Each row was made from one path, in order. Every step used is in the known rows, and no mark comes twice. Write each row's path.
In the rows, 128 means zero.
Known rows
revor, zozos, ludosuf, vuder, lugip: [ 80 119 125 137 127 109 150 140  87 115 129  92 117 121 209 196 120 130
 106 135  97 148 187 115 152 145 105 121 168 107 150 113 147 133 169 155
 119 161 128  89 183 157 127 144 170 137 116]
nifi, revor, vuder, lugip, lavog: [129 118 104 174 107  57 134 111 138 121 108 101 114 140  85 141  84 111
 122  94 128 170 193 191 133 163 113 140 169 193 166 107 156 144 148 156
  90 154 107 119  88  91 121 117 127 116  93]
nifi, lugip, vuder, revor: [147 182 122 115 130 142 122 126 102 158 113 122 146 142 142 118 153 102
  98 163 105  78  93 100 112 147 151 117  84 121  73 171 118 165 131 133
 116 115 155 150 126 142  96 114 113 113 152]
nifi, lugip: [141 155 147 124 128 156 105 111 114 131 121 113 151 177 131 167 139  99
 133 115 113 124 111 127 105 139 132 154 110 128 114 141 115 137 131 154
  87 102 129 140 137 129  95 114 135 160 125]
lugip, vuder, revor, zozos, ludosuf, gako: [122 134 110 116 148 108 160 180 128 150 141 135  94  78 116  61 152 176
 136 158 117  61   4 106 176  97 119 137 147  64 126 143 143 143 172 120
  95 127 151 131 162 172 161 147 143  89 160]
revor, vuder, lugip, nifi: [185 131 115 162 110 155 127 110 117  80 114 124 133 129 130 132 118  97
 159  61 121 166 223 157 149 145 111 111 157 136 145  88 138 119  99 135
 129 155 114  91 121 142 152 113 100 134 132]
vuder, revor, zozos: [146 153 123 132 130 104  92 146 138 102 140  84 114  68 167  96 104 143
 153 141 118  97  78 117 134 113 112 141 122 123 119 131 132 148 142 111
  94  99 108 139 161 152 134 132 119 143 164]
lavog, lugip: [134 121 153 108 129 116  81 114 152 114 153 135 127 115 152 141 108 121
 151 101 123 139 114 125  86  80 121 129 123 161 159 147 144 125 120 134
 142  66  95 134 115  92 128 136 147 189 125]
ludosuf, zozos, revor: [154 128 119 107 112 154 113 129 111 131 126 136 105 135 156 158 139 122
 192 119 150 147 129 105  96  66 100 127  99 142 153 155 109 136 153 156
 107  89  88 135 114  93 106 142 132 165 120]
lugip, vuder, revor: [148 161 119 114 125 112 122 136 108 162 123 122 122 100 149  98 143 115
 144 133 110  82  61  75 127 130 142 109 103 118 103 163 136 164 131 143
 143 103 124 141 115 123 125 130 121 128 163]
lavog, lugip, nifi, revor, vuder: [146  90 130 155 139 145 102  60 202  93 154 156 121 120  68  87 131 150
 160 139 155 165 178 189 155 111 115 120 143 160 166 100 129  90  98 109
 172 143  70 111  75 105 165 114  91 151  98]
ludosuf, zozos, revor, nifi, lugip: [119 125 133  94 112 186 107 140 108 121 118 164 164 185 119 200 157 141
 105 127 134 146 186 130  92  95 131 150  95 137  99 139  83 127 142 129
  73 116 134 156 137 138 104 120 121 122 114]
ludosuf, zozos, revor, vuder, lugip: [190 158  91 134 103 147 112 144  85  96 105 131 118 135 154 179 132 100
 160  85 129 175 238 131 115  58  86 111 119 181 162 143 125 136 153 159
  81 126  90 119 106 103 107 130 111 152 121]
vono, lugip, vuder, revor, zozos: [146 164 110 121 152 107 140 166 124 145 134 110 117  84 125  36 122 119
 122 196 139  84  49  94 150 110 138 101 107 112 118 140 135 140 140 104
 154 126 159 142 138 139 105 150 125 111 166]
lavog, lugip, vuder, revor, nifi: [115 126 138  91 132 108  99 145 142 138 139 169 154  97 134 106 138 154
  83 123 107 101 106  94 108  90 155  99 109 164 106 149 138 135 120  97
 162 102 144 156 116 131 150 141 125 125 158]
vuder, lugip, nifi, revor, zozos: [131  71 119 153 139  99 150 105 157  91 127 108 101  93 136 103  99 101
 167 184 156 150 196 166 175 149 109 114 162 153 182 108 141 116 107  92
 156 137 115 107 126 188 109 108  95 115 101]
vono, lugip, nifi, revor: [140  91 133 164 152 135 146  73 159 144 141 137  92 154  46  33 117 120
 159 186 178 140 124 166 152 133 157 109 141 112 145 103 125  95 105 106
 186 123 129 137 111 115 122 129 124 124  95]
nifi, lugip, vuder, revor, zozos: [133 174 121 114 145 132 132 149 119 131 115 106 150 105 164 106 150 112
  98 199 116  83  75 106 141 154 130 130  97 118  88 160 115 158 134 104
 103 137 156 142 140 175  91 114 106 104 163]
zozos, revor: [143 143 134 108 116 150 109 128 115 143 124 123 113 119 163 168 148 115
 157  85 134 128 108  98 106 112 113 135 108 132 120 154 123 122 104 149
 145 113 112 125 114  81 126 123 129 162 130]
vono, lugip, vuder: [135 143 124 117 150 125 151 146 108 168 128 139 130 147 105  76 139  96
 132 146 141 113  54  84 123 122 149 102 118 110 141 130 134 125 131 154
 177 117 146 131 105  98  85 147 137 139 137]
vono, lugip, nifi: [169 120 140 148 134 164 145 109 135 127 135 136 114 149  86  63 110 109
 157 125 162 141 123 136 120 124 144 112 133  86 139  92 127  95  98 114
 164 119 143 120 136 115 136 140 139 131 128]
zozos, ludosuf: [105 125 144 126 124 138 124 119 140 139 146 129 122 158 141 148 127 148
 129  99  98 121  85 104 141 110 139 142 149  95 144 140 127 130 152 205
 121 107  92 144 165 106 166 139 154 147 123]
vono, lugip, vuder, revor, nifi: [128 150 127 119 137 112 127 169 109 169 126 154 145 134  83  58 132 135
  83 133 120  91  83  93 134 114 182  96 121 116  90 120 128 138 127 109
 160 131 173 171 138 129 130 145 135 100 164]
lavog, lugip, nifi, revor, zozos: [113  59 139 123 156 119 121  76 220  81 163 139 107  82 122  80 111 141
 164 209 175 151 136 171 155 115 105 124 142 160 185 116 131  86  95  65
 181 118  93 111  99 151 139 124 101 139  98]
zozos, revor, vuder: [158 161 118 133 112 170 101 132 125 124 127 125 130 123 142 162 162 135
 155  49 128 140 132 121 127 106  92 139 120 142 123 122 119 126 109 163
 129 152  87 117 107  71 146 114 102 162 137]

Write each row's path
[ 94 131 141  95 135 152 146 149 108 147 105 166 197 185 115 167 166 117
  78 113 105 109 106  97 127 181 160 138 123 123  91 128 106 138 122 134
 132 142 152 139 122 158  99 114 117 109 135] | revor, nifi, lugip, vuder
[112 130 154 116 124 155 110 141 118 124 118 139 183 183 110 176 142 133
  84  90  98 127 139 133 116 156 150 165 129 131  95 109 105 134 125 140
  90 126 145 151 150 148 112 112 125 133 124] | revor, nifi, lugip
[128 136 140 126 111 112  82 143 122 121 138 127 141 115 115 123 110 158
 104  76  91 104 115 118 123 116 153 140 130 128  86 109 124 149 123 117
  97 103 120 164 158 142 165 131 123 129 158] | vuder, revor, nifi
[110 144 144 134  97 114 125 145 129 136 114 123 164 155  93 160  91 167
  56  90 103 111 124 159  78 168 161 172 115 127  59 120 115 145 139 109
  50 132 177 161 158 136 148 124 153  81 138] | vuder, revor, nifi, lugip, lavog
[ 90 171 123 110 144 148 140 148 144 144 126 125 143 126 150 115 158 149
  83 207 107  71  74  96 160 129 148 124 110  79  96 170 104 148 150 154
 107 154 156 149 170 168 137 129 125  84 157] | nifi, lugip, vuder, revor, zozos, ludosuf
[142 151 128  95 137 107  95 120 139 148 138 146 122  82 153 101 133 126
 133 151 116 102  84  93 100  79 139  89  88 155 129 179 149 143 125 120
 164  84 126 153 103 105 127 135 122 158 156] | lavog, lugip, vuder, revor
[128 115 139  85 143 119 117 129 142 139 143 155 138 110 154 132 143 105
 144 128 125 129  77  92 102  96 123 107 111 155 165 166 147 123 124 131
 188  89 115 123  89  96 103 142 131 165 132] | lavog, lugip, vuder
[152  82 125 155 134 103 136  74 136 110 117 124  88 133 114 111 108  92
 158 149 141 148 207 170 151 146 133 101 152 157 162 121 140 122  98 119
 171 120 115 114 101 156 116 107 104 122  95] | vuder, lugip, nifi, revor
[129  67 147 134 144 127 107  58 195 113 156 153 102 118 100  98 117 133
 161 164 165 151 147 169 132 104 136 118 130 159 164 129 130  94  90  96
 185  98  93 126  90 125 140 119 113 154  90] | lavog, lugip, nifi, revor
[126  82 126 161 162 125 155 103 180 116 149 123  94 112  71  19 104 132
 157 222 194 136 116 171 179 137 129 122 149 112 161  90 124  86 107  88
 176 142 129 121 128 154 119 127 108 112 106] | vono, lugip, nifi, revor, zozos
[149  99 118 173 133 148 130  72 167 103 138 135 120 139  64  78 145 135
 166 123 153 156 157 173 181 162 114 140 152 128 148  76 119 111 106 133
 144 162  63 109  91 126 162 104  87 126 105] | lugip, nifi, revor, vuder
[174 159 111 155 112 114 100 138  96  96 114 106 132 134 146 157 116  88
 139  49  95 157 195 139 133 123 107 122 154 168 158 112 148 145 129 172
 101 132 100 119 123 116 120 116 116 163 135] | revor, vuder, lugip
[193 146 106 150 102 183 132 124 111 101 106 135 114 113 148 161 146 100
 155  57 138 166 249 152 137 121 101  97 133 143 128 114 129 104  73 124
 154 181 129  89 107 116 157 103  88 127 130] | zozos, revor, vuder, lugip, nifi
[137 133 138 144 123  90 151 138 124 159 128 113 124 153  79 100  70 119
 125 102 154 144  69 143  84 139 141 144 139 114 143 115 144 118 142 135
 120 114 155 134 133  63 118 155 184 130 119] | vono, lugip, lavog
[106 159 112 124 156 120 151 167 143 164 144 127 103 109 111  39 131 152
 102 213 127  77  51  90 170  90 158  94 124  76 125 143 127 130 157 152
 163 148 156 161 175 135 144 157 151  90 168] | vono, lugip, vuder, revor, zozos, ludosuf
[107 118 143  97 110 151 109 154 116 141 124 152 143 135 133 183 150 154
 117  59 117 127 127 107 117 123 126 138 126 145 109 119 115 119 100 127
 141 132 126 136 127 108 145 119 121 132 133] | zozos, revor, nifi
[123 156 133 107 142 157 144 127 100 156 112 136 165 169 137 152 167  89
 121 147 114 107  85  92 119 166 143 129  99 118 113 162 117 146 128 157
 130 126 145 124 108 132  74 112 120 136 134] | nifi, lugip, vuder
[154 107 131 147 119 139 160  95  66 117 109 109 118 129 179 183 121  88
 148  90 126 172 225 138 112 176 118 104 142 109 130  96 149 122 108 100
 156 149 146  57 132 154 124 127 151 137 101] | ludosuf, vuder, lugip, nifi
[116 152 120 137 133 105 114 126  89 120 136  69 113  70 191 140 125 147
 132 138 113 114 110 113 123 149 102 148 118  99  92 111 139 150 152  92
 105 136 124 103 164 158 125 137 141 146 148] | ludosuf, vuder, revor, zozos
[129 165 143 126 114 145  83 138 119 123 118 126 163 153 110 152 125 151
  73 107  90 100 139 136 108 129 167 148 104 129  52 126 108 151 125 113
  74 112 155 177 166 161 134 112 127 114 148] | vuder, revor, nifi, lugip
[ 84  85 127 140 164  97 143 134 173 130 161 121  81 118  82  94 135 186
 157 171 135 101  41 156 184 112 112 165 180  96 176 116 137 115 179 138
  89 120 103 143 145 159 136 133 144 116  96] | nifi, revor, zozos, ludosuf, gako
[103  66 117 160 148 104 167  84 117 101 119  99  98 101 163 141 118 103
 145 185 155 166 220 166 165 193  97 113 161 134 148  89 147 114 114  67
 164 172 128  72 121 191 102 116 117 115  85] | ludosuf, vuder, lugip, nifi, revor, zozos
[ 47  56 129 151 149 141 180  82 162 124 145 126 108 125 129 121 150 176
 127 208 151 146 142 148 196 180 114 140 166  61 140  86 121  98 138 113
 171 184  96  79 155 171 166 130 142 103  89] | lugip, nifi, revor, zozos, ludosuf, vuder
[122 100 127  97 108 151 115 155 110 121 128 169 144 149 136 172 141 150
 140  98 136 152 153 112 106  78 114 137 118 144 133 125 100 122 143 129
 106 107  96 146 130 123 131 139 124 146 119] | ludosuf, zozos, revor, nifi
[159 156 106 148  88 110 140 151 104 125  94 113 120 122 141 194 110 112
 122  31 134 167 207 152  92 140  93 131 141 173 140 127 147 124 119 151
  98 172 138 101  99  64 145 120 135 124 122] | zozos, revor, vuder, lugip, lavog
[ 92 127 133  96 148 114 115 150 182 127 159 139 115  75 169  86 132 172
  98 198 114  89  82  88 153  62 133  95 121 121 143 170 137 128 151 134
 161 119 124 145 146 138 164 151 134 120 158] | lavog, lugip, vuder, revor, zozos, ludosuf
[107 116 134  99  94 150 148 152 118 137 104 164 168 182 105 200 124 152
  96 104 148 163 163 152  68 130 124 169 110 138 104 130  89 120 150 112
  53 135 159 135 125 114 114 131 154  93  96] | ludosuf, zozos, revor, nifi, lugip, lavog
[ 95 130 149 108  97 151 143 159 125 151  99 148 173 168 104 212 136 150
  72  74 135 137 141 148  72 170 139 167 117 138  74 123 107 114 105 106
  92 160 183 135 127  94 137 117 151  88 114] | zozos, revor, nifi, lugip, lavog
[121 144 146 125 108 121 151 124 123 142 111 108 156 173 118 170  99 119
 119  98 126 139  99 148  74 183 134 174 118 125 118 132 124 135 139 142
  68 121 156 125 127  97 108 125 160 117 111] | nifi, lugip, lavog
[ 91 147 117 114 138 117 146 162 144 148 144 125 119  92 162  85 146 158
 108 178 105  75  52  80 176 113 136 117 127  88 122 156 127 150 159 162
 137 138 119 140 163 155 166 144 129  99 167] | lugip, vuder, revor, zozos, ludosuf
[117 123 126 142 102  70 166 125  57 146  99  88 120 136 173 211  88  98
 115  62 114 172 181 135  73 188 114 137 145 142 138 118 167 144 155 127
 106 139 157  73 125 101 104 145 198 139 101] | ludosuf, vuder, lugip, lavog
